Each row comes from the steps of one path. Every step used is in the known rows, and no mark comes twice. Write the path behind each row, first mark first.
Known rows
ladiz/gevez/foge/kesiv: [ 1.18 -0.09  0.72  0.66 -1.85 -1.41  1.63 -3.49 -1.86 -0.87 -0.61  0.47
  0.15 -1.05  0.24  0.54  0.82  0.46  1.85  1.29]
fulo/foge/kesiv/punu: [-0.25 -1.06 -2.66 -0.38  1.15  0.22  2.23  0.52 -1.64 -0.10 -0.44  1.10
 -0.60 -1.44 -0.99 -2.77 -1.81  2.10 -0.38  1.57]
ladiz/gevez/punu: [ 0.78  2.77  2.84  2.26 -0.63  0.30  0.10 -1.52  1.06  1.99 -0.90  0.54
  2.31  3.92  0.21  2.06  0.21  0.34  2.07  0.60]
kageg/foge/gevez/punu: [-0.92  3.20  0.10  1.21 -0.97 -1.24 -0.31  1.30  1.04 -0.18  0.24  1.36
  1.05  0.84 -1.92  1.99 -3.00 -1.08  1.05 -1.24]
gevez/punu/kesiv: [-0.75  0.99 -0.94  1.25  0.01  1.13 -0.92  0.08  1.44  1.68  2.51 -1.36
  1.16  2.29 -0.28  0.39 -3.39  0.62  0.76  0.07]
kageg/foge: [-1.37  1.14 -0.85  0.02 -2.06 -0.81  0.43 -0.40 -0.41 -0.75  0.77  2.01
  2.27 -0.55 -1.70  3.49 -0.91  0.42  0.05  0.76]
kageg/foge/kesiv/tiranaz/gevez/punu: [ 1.33  0.42  1.34 -0.84 -3.01 -1.81 -1.35 -0.22  1.80 -1.22  0.71  0.24
 -1.70  0.72  0.77  0.39  0.73 -0.60 -1.18 -1.33]
kesiv/tiranaz: [-0.45  0.17  2.10 -0.73 -0.81  0.97 -0.43 -1.93  1.02 -0.88  1.51 -0.77
 -0.04 -0.61 -0.44  3.04  2.95  1.23 -0.15 -1.48]
kageg/foge/gevez/punu/kesiv: [-1.38  1.17 -1.17  0.58 -0.45 -0.75 -0.67  1.23  0.58 -1.82  2.87  0.01
  0.79  1.97 -0.94  1.19 -4.95 -1.50  1.28 -1.43]
tiranaz/gevez/punu: [ 0.48  1.39  0.78  0.52 -1.40  0.02 -2.19  0.05  3.78  2.89 -1.64 -0.04
  0.63  1.36 -0.37  1.51 -0.49  0.51  0.35 -1.04]
fulo/foge/kesiv/tiranaz: [ 0.01 -1.72  0.05 -1.22 -0.16  0.56  1.47 -1.85 -0.74 -2.63  1.92 -0.05
 -0.87 -2.29 -0.04 -2.51  1.27  1.21 -0.37  0.72]
tiranaz/gevez/foge: [ 0.38 -0.87 -0.90 -1.02 -2.89 -0.80 -0.44 -0.79  1.79  0.28 -2.20  0.03
 -0.61 -2.55 -0.58  2.69  2.05  1.12  0.17 -0.71]
punu/kesiv/tiranaz/gevez/foge: [ 0.17 -3.47  0.42 -3.00 -2.38 -0.03 -0.81 -1.14  1.42 -3.40  1.64 -2.79
 -2.81 -1.31  1.14  2.58  2.88  0.36 -0.78 -2.38]
foge/gevez/punu: [-0.62  3.04  0.67  1.51  0.39  0.33 -1.03  0.15  1.93  2.13 -0.16  0.22
  0.62  0.83 -1.15  0.75 -2.14 -0.36  1.79 -1.53]
kageg/foge/kesiv/tiranaz: [-0.24 -0.30  0.54 -1.34 -2.04 -1.23  0.20 -2.02 -0.88 -2.86  2.16  0.84
 -0.48 -1.45 -0.71  1.38  0.67  0.26 -0.99 -0.21]
gevez/punu: [-0.24  2.97 -0.19  1.71 -0.16  0.70 -1.06  0.13  1.71  3.31  0.27  0.28
  1.53  0.88 -1.13  1.45 -1.43  0.60  1.15  0.23]
kesiv/punu/fulo: [-0.94  0.62 -1.09  0.96  2.80  0.47  0.51  2.12 -2.18  2.37 -2.68  0.86
  1.37  0.44 -0.66  0.99 -0.18  0.61 -1.11  0.65]
ladiz/gevez: [ 0.31  0.51  2.68  1.11 -1.12  0.78  1.16 -2.67  0.25 -0.27 -0.64  0.78
  2.84  2.06  0.38  3.13  1.28  0.79  1.85  0.49]
punu/fulo/foge/kesiv/tiranaz/gevez: [ 0.81 -3.40  0.31 -2.34  0.96  0.17  0.70  0.11 -0.57 -1.70 -1.24  0.39
 -1.35 -1.91  2.14 -3.55  2.56 -0.75 -1.74  1.03]

Write each row's path
[ 1.59 -0.98  0.80 -1.60 -0.64 -0.13 -0.13 -0.08  2.49 -0.64  0.21 -0.61
 -2.10 -0.27  1.25 -3.20  1.43  0.50 -0.47 -0.07] -> fulo/foge/kesiv/tiranaz/gevez/punu
[-0.02  0.24 -2.02  0.27 -1.61 -1.09  0.67 -2.16 -1.00  0.27 -0.02  0.16
 -1.08 -3.55 -1.42 -0.41 -0.52  0.91  0.92  1.25] -> gevez/foge/kesiv
[ 0.76 -0.34 -1.62  0.32  1.21 -0.11  0.00  1.69 -0.14  2.76 -2.58  1.12
  0.10 -0.46  1.13 -5.32 -1.22 -1.28 -0.77  2.44] -> tiranaz/gevez/punu/fulo/foge/kesiv
[ 0.97 -1.42 -2.03 -1.16 -2.02 -1.84  0.18 -0.22 -0.40  0.61 -2.91  0.06
 -3.26 -2.43 -0.21  0.15  0.48  1.75 -0.58 -0.81] -> tiranaz/gevez/foge/kesiv/punu
[ 0.76  0.56  2.38 -0.29  0.61  0.52 -1.88  1.41  1.67  1.60 -1.55 -1.04
 -0.21  1.43  1.35  0.79  3.13 -1.17 -1.45 -1.09] -> kesiv/tiranaz/gevez/punu/fulo
[-0.53  0.18  1.79 -0.18  0.83  0.92 -1.40 -0.11  1.70 -1.86  3.53 -2.95
 -1.64  2.11  0.19  0.61 -1.13 -0.78  0.73 -3.56] -> foge/gevez/punu/kesiv/tiranaz
[ 0.96 -1.61 -2.54 -0.61  0.47 -1.82  0.33  1.43 -2.74  1.73 -4.02  0.56
 -2.20 -2.00  0.22 -1.11  0.80  0.07 -1.34  0.46] -> tiranaz/gevez/foge/kesiv/punu/fulo
[-0.82 -1.94  0.68 -1.33 -0.44  1.71 -0.56 -1.68  0.62 -2.38  4.07 -2.20
 -0.52  0.61  0.38  2.23  0.78  1.00 -0.19 -1.34] -> punu/kesiv/tiranaz
[-0.22 -1.86 -0.16 -0.58  2.27  0.71  1.60 -0.06 -2.62 -1.37  0.41  0.44
 -0.14 -2.02  0.91 -3.88  1.62 -0.26 -1.48  1.99] -> punu/fulo/foge/kesiv/tiranaz
[ 1.21 -0.12 -0.51  1.20  1.21 -1.57  2.16 -0.02 -5.16  0.45 -2.81  0.94
 -0.30 -0.11  0.49 -0.53  1.22 -0.20  0.19  2.02] -> ladiz/gevez/foge/kesiv/punu/fulo
[-1.11 -0.74 -2.66  0.16  3.58  0.91  1.88  3.43 -2.70  0.72 -2.37  1.50
  1.52 -0.32 -0.67 -1.53 -0.19  0.65 -1.34  1.93] -> kesiv/punu/fulo/foge
[ 0.87 -0.03  3.49  0.46 -0.53  1.00 -0.22 -1.70  1.04 -1.95  2.93 -2.71
  0.18  4.93  1.85  1.80  1.39 -0.20  1.33 -1.36] -> ladiz/gevez/punu/kesiv/tiranaz
[-0.39 -0.87 -2.45  0.50  1.96  0.44  1.57  0.32 -2.89  1.11 -1.13  1.53
  1.24 -2.21  0.11 -4.70 -1.76 -0.34 -0.48  3.65] -> punu/fulo/foge/kesiv
[-0.13 -3.31  1.46 -2.29 -1.84  1.20 -1.51 -1.58  2.59 -2.61  1.94 -2.48
 -1.58  1.06  1.72  2.28  1.80  0.57 -0.67 -2.70] -> punu/kesiv/tiranaz/gevez
[-1.27 -0.61 -1.92  0.49  2.09  1.26  1.68  1.39 -1.98  0.65 -1.39  1.67
  2.54 -1.05 -0.22 -1.84  0.07 -0.36 -0.39  2.91] -> punu/fulo/foge
[-0.78  2.91  0.54  2.19  2.75  0.59 -1.08  1.89  0.18  2.93 -1.49  0.57
  1.53  1.06 -0.51 -0.70 -1.62 -1.96  1.14 -0.63] -> foge/gevez/punu/fulo
[ 0.06  0.11 -1.85  1.43  2.38 -0.23  0.38  1.16 -3.29  2.63 -1.71  1.10
  0.11 -0.06 -0.24 -1.60 -1.45  0.21 -0.97  1.61] -> foge/kesiv/punu/fulo
[ 0.22  1.11 -2.21  1.57  2.59  0.29  0.95  2.04 -1.90  3.00 -0.57  1.22
  1.68 -0.42 -0.21 -5.52 -2.83 -1.13 -0.11  3.70] -> gevez/punu/fulo/foge/kesiv
[-1.08  0.48  1.07 -0.70 -0.52 -0.65 -0.56  0.97  0.85 -4.19  4.34 -1.21
 -1.11  2.15 -0.45  1.73 -2.14 -1.60  0.17 -2.77] -> kageg/foge/gevez/punu/kesiv/tiranaz
[ 0.44 -0.65  0.83 -1.09  1.45  0.64 -0.18  2.70  1.25 -0.07 -1.53 -0.13
 -0.09  0.60  1.49 -1.89  3.07 -0.84 -1.44  0.40] -> kesiv/tiranaz/gevez/punu/fulo/foge
[ 0.53 -0.42  1.22 -0.72 -0.70  0.15 -0.65 -2.77 -0.01 -1.00  1.88 -0.69
 -0.97 -1.53  0.27  0.24  1.52  0.99 -0.51 -0.54] -> foge/kesiv/tiranaz
[ 0.59 -1.49  1.42 -2.39 -2.56 -0.47 -0.76 -1.25  1.61 -1.90 -0.85 -1.38
 -2.26 -1.98  0.19  3.40  5.14  0.73 -0.66 -2.54] -> kesiv/tiranaz/gevez/foge
[-1.31  2.87 -0.28  1.71  1.45 -1.29 -0.06  2.81 -0.99  0.96 -0.77  2.02
  1.91  1.20 -1.25  0.65 -2.73 -2.95  0.35 -0.02] -> kageg/foge/gevez/punu/fulo
[-0.64  0.97 -0.27  1.16  0.95  0.83 -1.37  0.27  1.68  0.45  2.54 -1.51
  0.08  2.12 -0.31 -0.07 -4.22 -0.83  1.92 -1.89] -> foge/gevez/punu/kesiv
